Each row was made from one walk, in order. Every step used is in the known rows, and no mark comes twice. Write each row's walk.
(in the rows, 128 means zero)
Known rows:
dizan/nomilo/tegipu/fasu/vamob: [181  51 106  91 128 200  99  42 121 127 135  92 143  96 149 107 148 121
 147 146 125 138 139  77]
sudob/tegipu/fasu: [109 176 118 123  86 105 161 159 123 104 135 117 159 160 103 113 126 118
 104 139 126 121 150 136]
vamob/fasu/tegipu/sudob/dizan/nomilo: [ 59 145 125 130 119 122 144 106 109 120 135 126 114 155 143 153 171 104
 113 183 114 102  50 160]
tegipu/fasu/vamob: [210 110 112 112 132 143 145 152 109 144 129 110 140 106 153  92 144 124
 136 142 149 138 165  73]
sudob/tegipu: [127 212 121 119 130 120 171 141 127 106 116 115 110 150  74 116 122 127
 110 103 118 127 137 136]
vamob/fasu/dizan/nomilo/tegipu/sudob: [128  81 135 134 140 143  83  56 174 156 148 106 110 130 135 141 155 121
 132 170 127 100 106 162]
tegipu/sudob/dizan/fasu: [ 95  96 102 182  87  74 188 183 140 148 112 119 119  83 129 166 111 100
 147 129 143 132  51 161]
rarel/dizan/fasu/ferum: [187 142 134 138 120 150  63 173 102 162 106 190 133  83 145 139 116 152
 149 127 162 133 152 111]
nomilo/dizan/fasu/tegipu: [106 125 171  84 139 165  72  62 110 107 126 138 122 115 159  90 107 139
 163 122 100 123 144 109]
vamob/fasu/tegipu: [121 181 153  97 155 154 127 124 115  96 135 127  99 165 128 104 161 135
 102 160 115 101 136 133]
dizan/nomilo/tegipu: [147  81 116 101 159 199  97  23 161 110 131  79 111 102 104 126 125 135
 150 110 106 141 117 121]
vamob/fasu/ferum: [186 179 145 125 159 151 103 137 159 142 134 151 108 143  86 115 170 157
  97 158 169  98 127 141]
nomilo/tegipu/sudob/dizan/fasu/vamob: [128  36  84 149 127 107 170 127  86 166 108 120 118  82 151 116 124  97
 135 127 133 145 107 113]
sudob/tegipu/nomilo/dizan: [ 95 159 179 118 125 121 122  68 106 126 139 136 135 158 105 111 118 131
 134  81 104 139 201 144]
vamob/fasu/dizan: [184 177 152 120 169 114 102 128 187 168 140 138  91 158 122 140 148 140
 122 149 127 100 126 146]
tegipu/fasu: [144 106 123 121 117 130 140 148 151 129 145  97 155 123 129 114 122 133
 130 133 138 133 148 129]
vamob/fasu/tegipu/sudob/dizan: [ 59 148 124 135 134  91 175 148  92 134 131 128 115 170 145 128 163 110
  88 169 122 107  85 161]
vamob/fasu: [188 172 145 134 152 136 150 134 157 102 149 111  80 148  87 120 146 137
 105 116 126  99 127 149]
dizan/sudob: [177 119  97 135 150 108 154 189 160  99 129 107 106 130  96 139 108 154
 113 109 140 118  98 120]
vamob/fasu/tegipu/nomilo/dizan/sudob: [ 97 116 180 106 136 127  90 103  96  93 160 159 125 187 152 110 154 148
 105 151 111 100 176 136]
tegipu/sudob/dizan/fasu/vamob: [147  96  93 168 101  84 188 185 105 160  96 129 105  66 149 148 129  95
 151 136 150 134  62 119]
dizan/nomilo/tegipu/fasu: [128  47 113 101 117 187  92  40 157 114 151  81 157 113 126 124 128 127
 145 139 118 139 126 124]
nomilo/tegipu: [144  76 112 106 183 154 134  79 137 129 130  84 115 125  96  88 112 144
 122  90 106 148 167 120]
rarel/tegipu/sudob: [ 77 147 126 181 146 162 156 159 123  90 124 100 144  89 134 112 121 116
  98  91 130 156 147 140]
rarel/dizan: [182 147 127 134 167 131 128 147  83 158 123 129 106 125 127 125 101 145
 120  65 116 155 175 122]
nomilo/tegipu/sudob/dizan: [ 74  42  83 152 160  90 184 110 111 168 125  83 129 125 112 119 111 112
 105 101 118 160 110 157]
dizan/sudob/tegipu: [138 183  90 139 118  86 174 198 130  79 124 127 117 164  75 138 113 138
  84 119 127 105  99 132]

Which walk is each row?
[117 131 128 123 117  95  97 119 111 124 146 155 177 187 106  95 115 155
  77 140 151 109 134 120]
nomilo/dizan/sudob/tegipu/fasu/ferum
[103 177 145 124 108 118 147 135 125 116 121 139 133 140  94 140 133 128
 137 111 124 139 186 143]
sudob/tegipu/nomilo
[100 153 185 129  81 129 104  89 115 102 134 163 134 132 123 124 113 125
 160 101 112 123 185 144]
sudob/tegipu/nomilo/dizan/fasu
[103 179 123 110 102  87 119 154 149 165 129 141 171 168 131 131 127 121
 116 168 132 122 147 134]
sudob/tegipu/fasu/dizan
[108 166 139 135 132 184  82 160 149 119 125 160 206 128 150 109 141 145
  96 148 159 151 170 113]
rarel/tegipu/fasu/ferum
[134  88 188 120 158 148  91  51 131 142 150 122 124 119 127 112 113 147
 164  69 115 154 203 133]
tegipu/nomilo/dizan
[190 153  89 144 103  77 146 221  22 130 125 167 148 166 154 118 121 126
  74 119 138 126 170  82]
rarel/dizan/sudob/tegipu/fasu/vamob
[115 152 117 146  97  84 155 193 129  88 127 147 138 159  95 154 123 137
 111 126 136 119 144 139]
dizan/sudob/tegipu/nomilo
[ 86 104 126 145  99 131 107 169  40 129 112 153 137  81 191 127 115 118
 147 140 127 138 155 121]
rarel/dizan/fasu/tegipu/sudob
[239 143 122 117 121 163 126 162 128 115 101 139  83  54 140 117 135 123
 178 129 147 119 119  68]
dizan/fasu/vamob
[167 104 136 125 177 115 120 101 135 110 147  99 107 150 105 103  91 159
 114  72 117 125 119 120]
nomilo/dizan/sudob
[102  38  97 136 135 179 122  37 141 106 132  57 122  74 109 126 129 113
 147 124 123 139 108 142]
dizan/nomilo/tegipu/sudob
[ 57 161 116 185 146 120 179 170 120 123 113 124 142 123 138 146 115 108
  87  81 123 167 100 150]
rarel/tegipu/sudob/dizan
[ 86 113 163  98  84 170  83 141 130  99 111 164 144  83 175 143 138 129
 195 172 127 129 166 110]
dizan/fasu/tegipu/nomilo
[120 154  90 137  85  84 131 215 133 108 129 156 181 171  97 129 137 146
  72 183 170 101 112 123]
dizan/sudob/tegipu/fasu/ferum
[108 144 133  91 106 167 106 145 130  93 106 144 121  89 158 123 128 130
 168 164 121 117 120 102]
dizan/fasu/tegipu
[152 153 117 134 112  97 156 172 165 153 106 151 102 122 121 177 106 124
 155 114 123 133  53 135]
sudob/dizan/fasu
[ 66  85 156 121 114 146  98  73  89 104 129 117 133  90 167  86 110 122
 161 132 115 123 137 126]
nomilo/dizan/fasu/tegipu/sudob
[138  80 193 130 109 154  73  72 141 123 143 145 130  91 143 128 106 138
 196  90 120 133 188 135]
tegipu/nomilo/dizan/fasu
[ 94 102  96 165 120 104 174 114 146 152 120  91 112  96 116 181 123 105
 140 120 136 144  27 160]
tegipu/sudob/dizan/nomilo
[147  89 108 122 120  79  98 191 185 170 141 134 173 150 155 150 115 146
 132 177 151 121 119 122]
tegipu/fasu/dizan/sudob
[186 179 159 113 147 151  71  79 206 158 144 132  86 147 124 168 157 134
 150 162 128  93  87 149]
vamob/fasu/dizan/nomilo
[146 160 108 118 146 133 146  98 174 162 115 117 100 137 104 191 121 127
 150 107 115 145  26 137]
sudob/dizan/nomilo
[ 90 105  90 169 141  68 205 163 130 168 118  97 115 115 111 151 114 110
 123 105 137 149  68 164]
tegipu/sudob/dizan
[158  76  91  98 136 139 133  66 120 179 123 124 138 138 151 146 140 112
 134 138 114 156  84  91]
sudob/dizan/nomilo/tegipu/fasu/vamob
[ 60 102 122 127  84 145 129 157 109  90 106 121 137  61 159 119 132 109
 163 177 135 116 110 125]
dizan/fasu/tegipu/sudob
[140 172 152 144 108  63 103 183 165 139 143 183 122 197 120 169 154 140
 105 172 139  85 140 154]
vamob/fasu/dizan/sudob/tegipu/nomilo
[165 178 108 110  99 118 167 156  85 122 123 130 143 142 126  92 149 109
 106 145 138 124 160  87]
sudob/tegipu/fasu/vamob
[ 95 135 202  93 152 152  85  60  96 117 158 150 124 174 155  97 160 140
 127 137 105 114 200 139]
vamob/fasu/tegipu/nomilo/dizan
[102 164 170 149 145 188 107 137 144  97 125 149 154 111 142 136 130 136
 130  83 120 170 210 127]
rarel/tegipu/nomilo
[132 157 129 127 144  92 141 111 110  99 138 121 115 183  88 100  93 147
  87  77 108 116 123 132]
nomilo/dizan/sudob/tegipu
[ 59 156 112 180 129 149 153 125 136 116 118 119 142 112 142 171 123 103
 107  98 121 163  67 151]
rarel/tegipu/sudob/dizan/nomilo
[207 156 110 125 125 110 164 175 128 170  90 165  90 103 140 157 123 115
 158 123 134 134  62  89]
sudob/dizan/fasu/vamob
[120  40 118  93 152 124  83  91 163 190 140 113 175 143 154 107 117 138
 131 154 121 148 184 119]
nomilo/tegipu/fasu/dizan
